Known rows, with every way that one mark hangs from another:
z396{z721 z990}: |   2 |  12 |   4 | -17 |   0 |   6 |  -6 |   5 |  -3 | -10 |   7 |   7 |  -1 |   6 | -11 |   1 |  12 |  -1 | -12 |
z743{z396}: |   8 | -18 |   5 |   6 |   1 |   0 | -10 |  -6 |   4 | -13 |  -1 |   6 |  -2 |  -7 | -11 |  -6 | -11 |   0 |  -5 |
z561{z721}: |  -4 |  -1 |   6 |  16 |   1 |  -3 |   7 |  -5 |   1 |  13 |   4 | -12 |   2 |   0 |  -9 |   3 |   1 |  -1 |  10 |
z530{z561 z664{z721 z743}}: |  20 | -30 | -33 |  -3 |  -2 |   5 |  20 |  18 |  -8 |  -2 |  -1 | -18 |  -9 |   7 |  28 | -30 |  -3 | -12 |  -8 |
z530{z396 z561{z721 z743}}: |   6 | -24 | -15 |   5 |   4 |  -1 |  19 |   9 |   3 |   9 |   2 | -27 |   5 |   1 |  18 |  29 |   4 |  -8 | -14 |
z664{z530 z721{z396} z743}: |  23 |  -4 | -15 |  14 |  -9 |   5 |  15 |   0 | -24 | -18 |  -8 | -18 | -18 |   1 |  16 | -78 |  -7 |  -7 |  12 |
z561{z530 z721{z396}}: |   8 |  -7 |   6 |  30 |   9 |  -4 |   5 | -17 | -18 |  12 |   5 | -27 |   6 |  -4 |  -5 |  22 | -10 |   0 |  18 |
z664{z530{z561} z721{z396{z990}} z743}: |  30 |  -5 | -19 |   7 |  -6 |   8 |  20 |   7 | -18 | -29 |  -4 | -13 | -16 |   5 |  23 | -83 |  -5 | -10 |   1 |
z561{z530 z721{z396{z990}} z743{z664}}: |   7 | -10 |  -4 |  48 |  13 |  -2 | -14 | -18 | -14 |  -8 |   2 | -28 |  15 |   0 |  13 |  23 | -17 |   1 |   8 |
z530{z396 z561 z664{z721}}: |  32 | -42 | -33 | -16 |   1 |   4 |  25 |  15 |  -1 |   0 |   0 | -17 |  -4 |   5 |  35 |  -3 |  -2 | -13 | -26 |
z530{z664}: |   9 | -24 | -15 |   1 |   3 |   2 |   3 |   1 |  -5 |  -7 |   0 | -12 |  -1 |   2 |   9 |   8 |  -4 |  -2 |  -6 |
z743{z396{z721}}: |   4 | -14 |   3 |  -2 |   0 |   2 | -10 |   3 |  -3 |  -8 |   3 |   3 |  -4 |  -5 | -25 |   2 |  -1 |  -1 |  -8 |
z664{z743{z396}}: |   5 | -17 |   1 |   9 |  -5 |   6 |  -3 |  -1 |  -2 | -16 |  -7 |  -2 |  -7 |  -4 |   3 | -28 | -11 |  -1 |  -2 |
z664{z530{z561} z743}: |   9 | -20 | -20 |   5 |  -6 |   6 |  17 |  14 | -16 | -26 |  -5 | -15 | -11 |   6 |  20 | -53 |  -2 |  -6 |  -4 |
z743{z664{z721}}: |  14 |  -5 | -13 |  13 |  -2 |   0 |  -8 |   2 |   4 |  -3 |  -3 |  10 |   2 |   4 |  14 | -36 | -11 |  -4 |  -4 |
z561{z530{z396 z664} z721}: |  16 | -42 | -14 |  14 |   8 |   0 |  10 |  -8 | -16 |   8 |   3 | -34 |   6 |   0 |  23 |  33 |  -8 |  -3 |  -7 |
z664{z530}: |   7 | -11 |  -9 |   5 |  -2 |   1 |   4 |   2 | -12 | -21 |  -2 |  -5 |  -7 |   1 |   6 | -31 |  -1 |  -1 |  -1 |
z664{z743}: |  -2 |  -3 |  -4 |   4 |  -5 |   6 |   4 |   4 |  -6 |  -5 |  -6 |  -7 |  -5 |   2 |  13 | -24 |  -2 |  -1 |   3 |
z664{z530 z721}: |  18 |  -6 | -17 |   1 |  -6 |  -1 |   7 |   5 | -13 |  -9 |  -2 |  -4 | -13 |   2 |  12 | -57 |   0 |  -6 |   2 |
z530{z396{z990} z561 z664{z721 z743}}: |  35 | -38 | -31 | -17 |  -2 |  12 |  25 |  14 |  -1 | -18 |  -3 | -15 |  -7 |   9 |  49 | -29 |  -3 | -13 | -32 |
z530{z561{z743} z664}: |   7 | -32 | -32 |   3 |   7 |   0 |   9 |  15 |  -6 |  -6 |   2 | -25 |   1 |   5 |  18 |  25 |  -1 |  -7 | -12 |
z561{z530{z396{z990}} z721}: |  13 | -18 |   2 |  10 |   7 |   1 |   5 | -12 |  -7 |   3 |   4 | -19 |   9 |   1 |  21 |  21 |  -5 |  -1 |  -8 |
z721{z396}: |   8 |   6 |   8 |  12 |   3 |   1 |   4 | -10 |  -6 |  -5 |  -1 |  -8 |   0 |  -5 | -11 |   3 |  -6 |   1 |   9 |

Rows:
|  11 | -28 | -24 |   3 |   4 |   3 |   7 |  13 |   5 | -10 |  -3 | -13 |   8 |   3 |  31 |  16 |  -4 |  -7 | -26 |  z530{z396 z561{z743{z664}}}
|  21 | -23 |  -7 |  18 |  -1 |   1 | -17 |  -4 |   8 | -17 |  -4 |  15 |   0 |  -3 |   4 | -42 | -22 |  -4 |  -9 |  z743{z396 z664{z721}}
|  20 | -46 | -22 |   0 |   5 |   3 |  28 |   8 |   0 |   1 |   3 | -28 |   2 |   4 |  23 |  20 |  -1 | -10 | -21 |  z530{z396 z561{z721} z664}
|  19 | -13 | -20 |  16 |  -4 |   1 |  -4 |   3 |  -6 | -20 |  -5 |   6 |  -3 |   4 |  19 | -62 | -12 |  -5 |  -5 |  z743{z664{z530 z721}}
|  14 | -24 | -16 |   8 |  -1 |   5 |  -2 |   6 |  -8 | -27 |  -4 |  -1 |   1 |   3 |  15 | -30 |  -6 |  -3 | -19 |  z743{z664{z530{z396{z721}}}}
|  13 | -32 | -12 |   0 |  -1 |  10 |  -2 |   2 | -10 | -25 |  -3 | -10 |  -7 |   2 |   5 | -14 |  -6 |  -3 | -14 |  z530{z664{z743{z396{z721 z990}}}}
|   3 | -14 |  -8 |  51 |  12 |  -5 | -11 | -15 | -18 |   3 |   1 | -34 |  14 |  -2 |   9 |  29 | -17 |   1 |  13 |  z561{z530 z721{z396} z743{z664}}
|   2 | -19 | -15 |   0 |   4 |  -1 |  -1 |  15 |  -2 |  -4 |   4 | -10 |   0 |  -1 |  -7 |  19 |   3 |  -6 | -11 |  z530{z561{z743{z396{z721}}}}
|  12 | -18 | -15 | -23 |   1 |   5 |  18 |  19 |  -1 |   2 |   4 |  -9 |   0 |   3 |   6 |  18 |  12 |  -9 | -25 |  z530{z396{z721} z561}
|   7 | -22 |  -7 |  14 |  10 |  -1 | -23 |  -9 |  -9 | -18 |   0 | -11 |   6 |  -3 |  13 |  26 | -14 |   2 | -10 |  z561{z530 z743{z396{z990}}}
|  17 | -23 | -20 | -13 |  -6 |  13 |  20 |  17 | -16 | -35 |  -3 | -14 | -11 |   8 |  26 | -46 |   6 |  -9 | -25 |  z664{z530{z396{z721 z990} z561} z743}
|  19 | -15 |  -7 | -18 |   3 |   7 |  15 |   8 |  10 | -16 |   2 |   1 |   4 |   4 |  24 |   3 |   2 |  -6 | -30 |  z530{z396{z990} z561}
|  21 | -18 | -20 |   8 |  -3 |   5 |  12 |   0 | -15 |  -5 |  -5 | -21 | -11 |   2 |  17 | -30 |  -9 |  -6 |   4 |  z530{z664{z721{z396} z743}}
|   5 |  -9 |   3 |  -2 |  -4 |  10 |  -7 |   2 |  -5 | -23 |  -3 |   2 |  -7 |   0 |  -4 | -27 |  -3 |  -2 | -10 |  z664{z743{z396{z721 z990}}}
|  16 | -38 | -25 |   2 |  10 |   4 |  -7 |  -3 | -16 | -15 |  -2 | -29 |   7 |   2 |  42 |  45 |  -8 |  -1 | -23 |  z561{z530{z396{z990} z664} z743}
|  22 | -38 | -22 |   8 |   3 |   3 |  -4 |  -2 | -21 |  -6 |  -3 | -19 |  -5 |   0 |  26 | -12 | -17 |  -4 |  -3 |  z561{z530{z664{z721 z743{z396}}}}
|   9 |  -9 |   8 |  -7 |   1 |   5 | -14 |  -1 |   2 | -22 |   4 |  11 |  -2 |  -2 | -20 |  -5 |  -1 |  -1 | -15 |  z743{z396{z721 z990}}
|  17 | -20 |   5 |  18 |   3 |   6 | -23 | -10 |  13 | -39 |  -3 |  21 |   8 |  -1 |   2 | -29 | -22 |   1 | -20 |  z743{z396{z990} z664}
|  31 | -33 | -21 |  -9 |   6 |   5 |   2 |  -3 | -13 |  -9 |   0 | -15 |   2 |   3 |  40 |   7 |  -9 |  -5 | -21 |  z561{z530{z396{z990} z664{z721}}}
|  18 | -37 | -32 | -19 |   6 |   8 |  13 |  19 |  -6 | -17 |   4 | -24 |   1 |   8 |  24 |  35 |   9 | -10 | -38 |  z530{z396{z721 z990} z561{z743} z664}
|  26 | -18 | -13 |   6 |  -9 |   8 |   1 |   1 | -12 | -35 |  -8 |   0 | -18 |   1 |  17 | -91 | -11 |  -7 |  -6 |  z664{z530 z721 z743{z396{z990}}}
|  13 | -28 | -24 | -10 |  -7 |  10 |  23 |  21 | -19 | -24 |  -4 | -20 | -12 |   5 |  23 | -40 |   6 | -10 | -18 |  z664{z530{z396{z721} z561} z743}
|  14 | -48 | -29 |   6 |   7 |   2 |  23 |  10 |  -3 |   2 |   2 | -39 |   3 |   3 |  27 |  35 |   0 | -10 | -21 |  z530{z396 z561{z721 z743} z664}
|  23 | -45 | -26 | -14 |   4 |   5 |  23 |  12 |  -1 | -10 |   0 | -19 |   1 |   3 |  29 |  17 |  -2 |  -9 | -28 |  z530{z396 z561 z664}
|   2 |   1 |   1 |  43 |   7 |   0 |  -8 | -14 |   0 | -11 |   0 | -19 |  11 |   1 |   1 |   6 | -10 |   0 |   6 |  z561{z721{z396{z990}} z743{z664}}
|  30 | -37 | -36 | -14 |   4 |   6 |  16 |  14 |   1 | -13 |   1 | -19 |  -1 |   7 |  43 |   5 |   0 | -12 | -33 |  z530{z396{z990} z561{z743} z664{z721}}
